Each row was made from one small tree. The marks that hang from a mark follow it in brackets, in the order of their numbers. Every link used is in the known rows. Write each row's tree.
Known rows
K798{K940}: [ -5.2 -13.7  17.0  -9.3  -2.3 -10.6  -3.9  20.0  11.6  21.8   2.4  13.9
  -0.2 -10.1  -2.2 -17.0 -11.6  16.5  -4.5  23.9 -18.0]
K183{K973{K940{K11{K329 K725} K798}}}: [ 23.8 -50.8   1.2  15.1  14.3  -7.5   5.1   2.8   4.9  38.7  13.2  20.3
   0.7  15.8 -19.4 -14.5 -38.3 -20.7  12.1  49.4 -42.7]
K940{K798 K973}: [  7.6 -21.6  11.4  11.8   2.9 -17.5  -8.4  21.8  22.0  38.3  11.8  16.6
   1.4   8.5  -6.9  -7.6 -12.3   6.4  -0.6  36.4 -25.1]
K329{K11{K940}}: [  1.1 -26.7  19.3  -1.9  11.3 -26.0   1.0  16.3  12.9  22.9  -0.5  29.0
  -1.3   2.5   5.1 -24.7 -22.1  15.0  -9.1  40.2 -40.9]
K973{K183 K940{K11{K329}}}: [  2.3 -37.5   5.7  22.3   7.7  -9.7  -2.7  24.2   4.9  16.8  33.1  25.0
  14.2  16.2   0.2  -2.1 -38.8  -3.6  14.7  41.9 -37.1]
K329{K11}: [ -1.2 -28.7  20.6   1.9   9.2 -21.5  -1.6  16.8  10.2  24.6   1.3  28.1
   1.8   6.2  13.9 -15.9  -9.7  24.2  -4.3  35.5 -37.1]
K973{K940{K11{K725{K540{K64}}} K798}}: [ 32.2 -15.4  -6.0   8.5   1.7 -11.4  25.2  -7.8   7.1  24.4  27.0  12.1
  10.1   8.4 -34.8 -13.4 -25.5  -4.4  31.2  40.7 -51.4]
K973{K183 K940{K11{K329} K798}}: [ 12.4 -37.1   1.4  17.8   9.3  -6.9  -2.8  23.7   3.9  23.5  35.0  18.1
  19.9  25.0 -15.1   9.1 -48.2 -12.8  14.9  50.6 -49.1]
K940{K11{K329} K798 K973}: [ 10.1 -35.9   8.5  19.1  10.0 -28.9  -5.4  41.0  15.6  43.1  15.7  19.8
   6.6  17.3  -6.7 -10.6 -17.5  -7.5  -4.8  47.8 -33.6]
K329{K11{K725 K940}}: [ 14.6 -32.1  17.9  -7.8  15.8 -23.4  13.9   1.6   7.2  28.1  -5.3  29.2
  -3.6  -8.1  -4.2 -19.2 -21.7  10.5 -11.2  40.8 -49.1]
K725{K540{K64}}: [  7.0 -11.1  13.5  10.4 -10.6 -17.7  15.3   2.9   7.0   6.2  18.4  20.4
   5.5 -11.2  -1.5 -32.7   1.4  24.8  22.4   8.9 -25.3]
K183{K973{K940}}: [ -1.3 -31.7   9.2  18.8   2.1  -2.6 -10.8  -0.4  18.0  21.5  10.8  24.1
  -5.7   8.5   5.0 -28.0 -23.6   7.0  18.6  28.4 -14.9]
K183{K973{K940{K798}}}: [  8.8 -29.7   4.4  13.3   2.7  -0.6 -11.8  -1.2  17.2  28.0  12.9  16.9
  -2.3  17.4 -10.5 -17.4 -32.5  -2.5  16.9  36.4 -26.8]
K798{K940{K973}}: [ -4.4 -12.6  11.7  -1.2  -2.6 -22.3  -8.2  27.2  24.8  34.1   7.6  16.2
  -6.2  -7.6  -1.1 -18.3  -1.1   6.6  -5.1  33.2 -10.0]
K11{K329 K725{K540{K64}} K940{K973}}: [ 26.3 -24.8   6.7  14.3  -8.6 -33.6  34.7  -0.1   9.4  17.5  20.8  30.8
   0.5 -29.1 -13.7 -44.5   2.2 -11.8  16.1  20.8 -36.2]
K725{K11{K329 K940} K540{K64}}: [  4.0 -24.0  17.7  -0.1  -8.0 -28.6  31.2   3.3 -15.7  -7.9  35.0  24.9
  15.0 -20.6 -14.2 -50.4  -1.9  10.3  25.3  12.8 -42.3]
K798{K940{K11{K329 K725} K973{K183}}}: [ 10.9 -35.9   3.7   3.5  12.6 -27.4   8.0  31.2   8.3  37.0  22.7  18.9
   2.6  -4.5 -10.9   0.0 -12.8 -12.7  -5.8  51.4 -27.3]
K973{K183 K940}: [  1.5 -23.2   7.9  16.3   2.8  -1.0  -5.5   5.4  11.9  11.0  29.0  22.3
  10.8   6.4  -1.6   0.7 -34.5  11.0  16.2  31.1 -29.5]
K725{K11 K540}: [ -6.0 -22.6  19.4  -4.4   3.9 -19.1  12.8   5.8 -11.8  10.9  31.8  14.4
  10.2  -6.7 -10.8 -29.9   4.5  28.7   9.6  13.1 -19.9]
K798{K940{K973{K183}}}: [ -3.0 -15.5   6.0   3.0   1.7 -20.7 -10.5  26.2  22.2  28.4  23.3  15.4
  -0.9  -3.6  -2.5  -2.4  -7.8   6.5  -0.9  38.8 -11.2]
K11{K725 K940{K798 K973{K183}}}: [ 25.3 -26.6   4.8   6.1  13.2 -20.1   3.8   3.0  16.9  33.0  22.5  18.1
   0.6  -4.0 -26.8   2.3 -33.1  -8.4  -4.6  48.7 -38.8]
K540{K64}: [  1.8 -16.9  17.0  10.9  -6.9 -10.1   5.1   8.7  11.5   6.3   8.1  25.1
   7.8  -8.7   8.4 -24.0 -11.0  28.3  19.7  16.9 -32.8]
K725{K11{K940} K540{K64}}: [  1.7 -12.5  14.4  -3.0  -4.3 -26.4  23.8  -2.4  -5.6  -4.6  34.7  18.0
   9.4 -15.4 -17.8 -46.2  -2.3  22.8  24.6  14.8 -36.2]

Write each row's tree
[ -3.5 -27.4   9.0   6.0   4.6 -31.6  -4.7  47.7  18.2  40.0  11.8  19.0
  -2.1   0.9  -1.3 -20.2  -4.6  -7.0  -8.8  43.4 -18.7]  K798{K940{K11{K329} K973}}
[ 19.7 -26.1  14.8  -7.6  12.3 -30.7  26.4  -4.9   3.5  26.8   5.7  25.9
  -5.0 -10.6 -16.1 -30.6  -9.6   6.2  -8.5  35.1 -40.7]  K329{K11{K725{K540} K940}}
[  1.3 -38.9   8.3  26.7  13.2 -29.6  -7.2  40.5  12.7  31.2  30.4  25.0
   7.6  11.7   6.3  -5.9 -16.9  -1.0   2.2  43.9 -23.6]  K940{K11{K329} K973{K183}}
[  9.5 -23.7   6.4  15.8   6.9 -17.6 -10.6  19.8  18.4  30.1  27.0  15.3
   6.0  12.1  -8.4   5.8 -21.0   5.9   4.4  41.8 -27.7]  K940{K798 K973{K183}}
[ 16.4 -24.3   6.0  13.5  13.4 -30.5  12.9  14.6  16.6  44.5  21.6  17.2
  -6.2   0.6 -15.0 -22.5   1.8   4.6  -1.7  35.0 -15.0]  K940{K11{K725{K540}} K973}
[ 26.2 -25.7  13.1   4.4  -8.1 -22.8  39.1  -7.3  -3.7   6.4  16.2  28.6
   4.9 -31.9 -16.0 -42.4 -10.0  -1.5  16.2  11.7 -44.6]  K11{K329 K725{K540{K64}} K940}
[  8.7 -25.7   3.1  18.8  18.0 -22.9 -15.1  33.4  21.6  37.9  30.4  11.6
   5.8  26.7 -12.7   8.8 -27.2   3.9   0.7  55.9 -29.1]  K940{K11 K798 K973{K183}}
[ -1.4 -31.0   3.8   9.6   7.9 -29.9  -6.5  45.7  13.8  32.0  28.2  18.0
   4.5   5.8  -3.0  -5.8 -14.4  -8.5  -2.8  49.0 -18.8]  K798{K940{K11{K329} K973{K183}}}
[ 27.2 -37.4   8.4   3.6  10.9 -22.1  22.6  11.4  -7.4  35.3  16.8  14.1
   8.3   2.0 -27.6 -14.0 -17.3  -6.7  -2.2  32.6 -42.0]  K940{K11{K329 K725{K540}} K798}
[ -0.7 -36.1  14.1  23.4   9.0 -30.2  -4.9  41.4  17.1  37.3  14.7  25.2
   2.8   8.0   8.3 -20.9  -7.8   0.0  -3.4  39.9 -21.8]  K940{K11{K329} K973}
[  2.3 -24.9  12.6  -2.5  10.1 -27.5  -1.0  16.8   8.7  26.8  26.8  14.9
   6.3   4.5 -22.4 -21.4 -16.3   5.1   0.4  43.9 -35.7]  K725{K11{K940{K798 K973}}}
[  9.6 -34.5   7.3   0.7   8.8 -29.5   9.4  31.5  12.8  44.8   8.0  20.2
  -2.8  -9.1  -9.3 -16.0  -5.1 -12.7  -8.4  46.8 -25.3]  K798{K940{K11{K329 K725} K973}}
[  5.9 -38.5  10.8   5.1  10.0 -28.4   3.7  21.5  -5.1  16.9  43.2  19.1
  16.9   2.9 -20.5  -9.1 -24.5  -7.6   5.4  45.5 -44.2]  K725{K11{K329 K940{K798 K973{K183}}}}
[ 34.5 -19.2   6.2  -8.3   5.6 -29.6  34.4 -12.3   2.6  19.9   9.5  20.5
   3.3  -6.3 -26.8 -26.2 -15.0   3.4  12.6  39.8 -64.3]  K329{K11{K725{K540{K64}} K940{K798}}}
[ 12.2 -38.7   4.8  21.4  13.8 -27.5  -8.2  39.3  11.4  35.3  32.3  17.1
  11.2  21.8  -8.1   4.9 -25.0  -8.5   1.1  52.1 -36.0]  K940{K11{K329} K798 K973{K183}}
[ 23.7 -34.1   8.7  14.2   3.8 -31.6  23.9   4.0   4.9  24.4  34.9  26.6
   0.9 -19.7 -19.2 -22.2 -10.5 -15.9   0.7  28.0 -25.9]  K11{K329 K725{K540} K940{K973{K183}}}
[ 25.7 -18.6   5.1   4.2   4.1 -42.5  32.0  -3.5  18.0  25.4  13.8  29.8
  -7.0 -13.1 -11.1 -39.1   6.1   0.4  11.7  41.0 -44.4]  K329{K11{K725{K540{K64}} K940{K973}}}
[ 31.0 -20.2   1.2   5.8  10.1 -28.2  15.5  -2.4  13.0  32.1  34.0  14.2
  -0.3  -5.4 -37.1  -8.0 -19.6 -11.8   0.2  40.5 -30.8]  K11{K725{K540} K940{K798 K973{K183}}}
[  4.0 -31.0  17.7  16.5  -0.2 -28.0   1.6  26.9  18.9  25.7  11.7  31.7
  -0.3 -11.8   2.8 -31.9 -13.1  -6.3  -6.1  29.5 -24.6]  K11{K329 K940{K973}}
[ 24.1 -43.6   2.8  16.3  18.4 -24.2   6.5  25.3   6.0  40.1  27.2  19.1
  10.9  11.7 -18.6   8.8 -27.0 -13.5  -0.8  54.1 -43.3]  K940{K11{K329 K725} K798 K973{K183}}
[ 13.8 -27.4   6.3   5.9  17.3 -34.8  -4.3  22.6  21.8  33.3  21.7  22.3
   0.4  17.8 -11.2   0.0 -27.0  -3.2  -5.5  62.8 -46.8]  K329{K11{K940{K798 K973{K183}}}}
[ 12.9 -10.7   5.1   1.7  -2.4 -34.1  18.9   3.8   5.8  13.2  41.4  12.4
   9.0  -4.0 -30.9 -36.7  -0.5   5.0  24.8  32.9 -38.4]  K725{K11{K940{K798 K973}} K540{K64}}
[ 14.4 -26.1  10.8   5.3  13.9 -18.9  14.5   6.7   2.5  32.6  14.7  14.7
   1.0  -3.4 -16.4 -20.4  -8.8  13.7  -2.2  27.4 -22.2]  K940{K11{K725{K540}}}
[ 14.8 -28.1   4.4  -2.1   5.9 -34.7  20.6  25.4   8.2  45.4  19.0  15.7
  -4.4 -11.3 -21.6 -25.6   6.2 -15.0  -6.7  38.7 -17.9]  K798{K940{K11{K329 K725{K540}} K973}}
[  8.8 -32.6   0.9  18.3  14.0  -6.1 -16.0  12.9  19.1  36.7  16.8  12.8
  -3.0  31.5 -12.7 -15.0 -38.8  -4.1  14.5  50.8 -27.5]  K183{K973{K940{K11 K798}}}
[ 10.1 -30.1  12.3   0.4   2.1 -36.4  17.0  17.0  -6.1  25.3  39.1  16.7
   9.9  -4.3 -29.7 -34.6  -2.7 -11.6   3.9  31.8 -34.4]  K725{K11{K329 K940{K798 K973}} K540}
[ -4.8 -33.6  22.4  -1.1  -1.9 -22.6  20.5  12.1 -21.5   8.0  32.9  19.7
  16.6 -11.3  -7.5 -34.9   6.5  15.9  10.5  10.9 -27.2]  K725{K11{K329} K540}
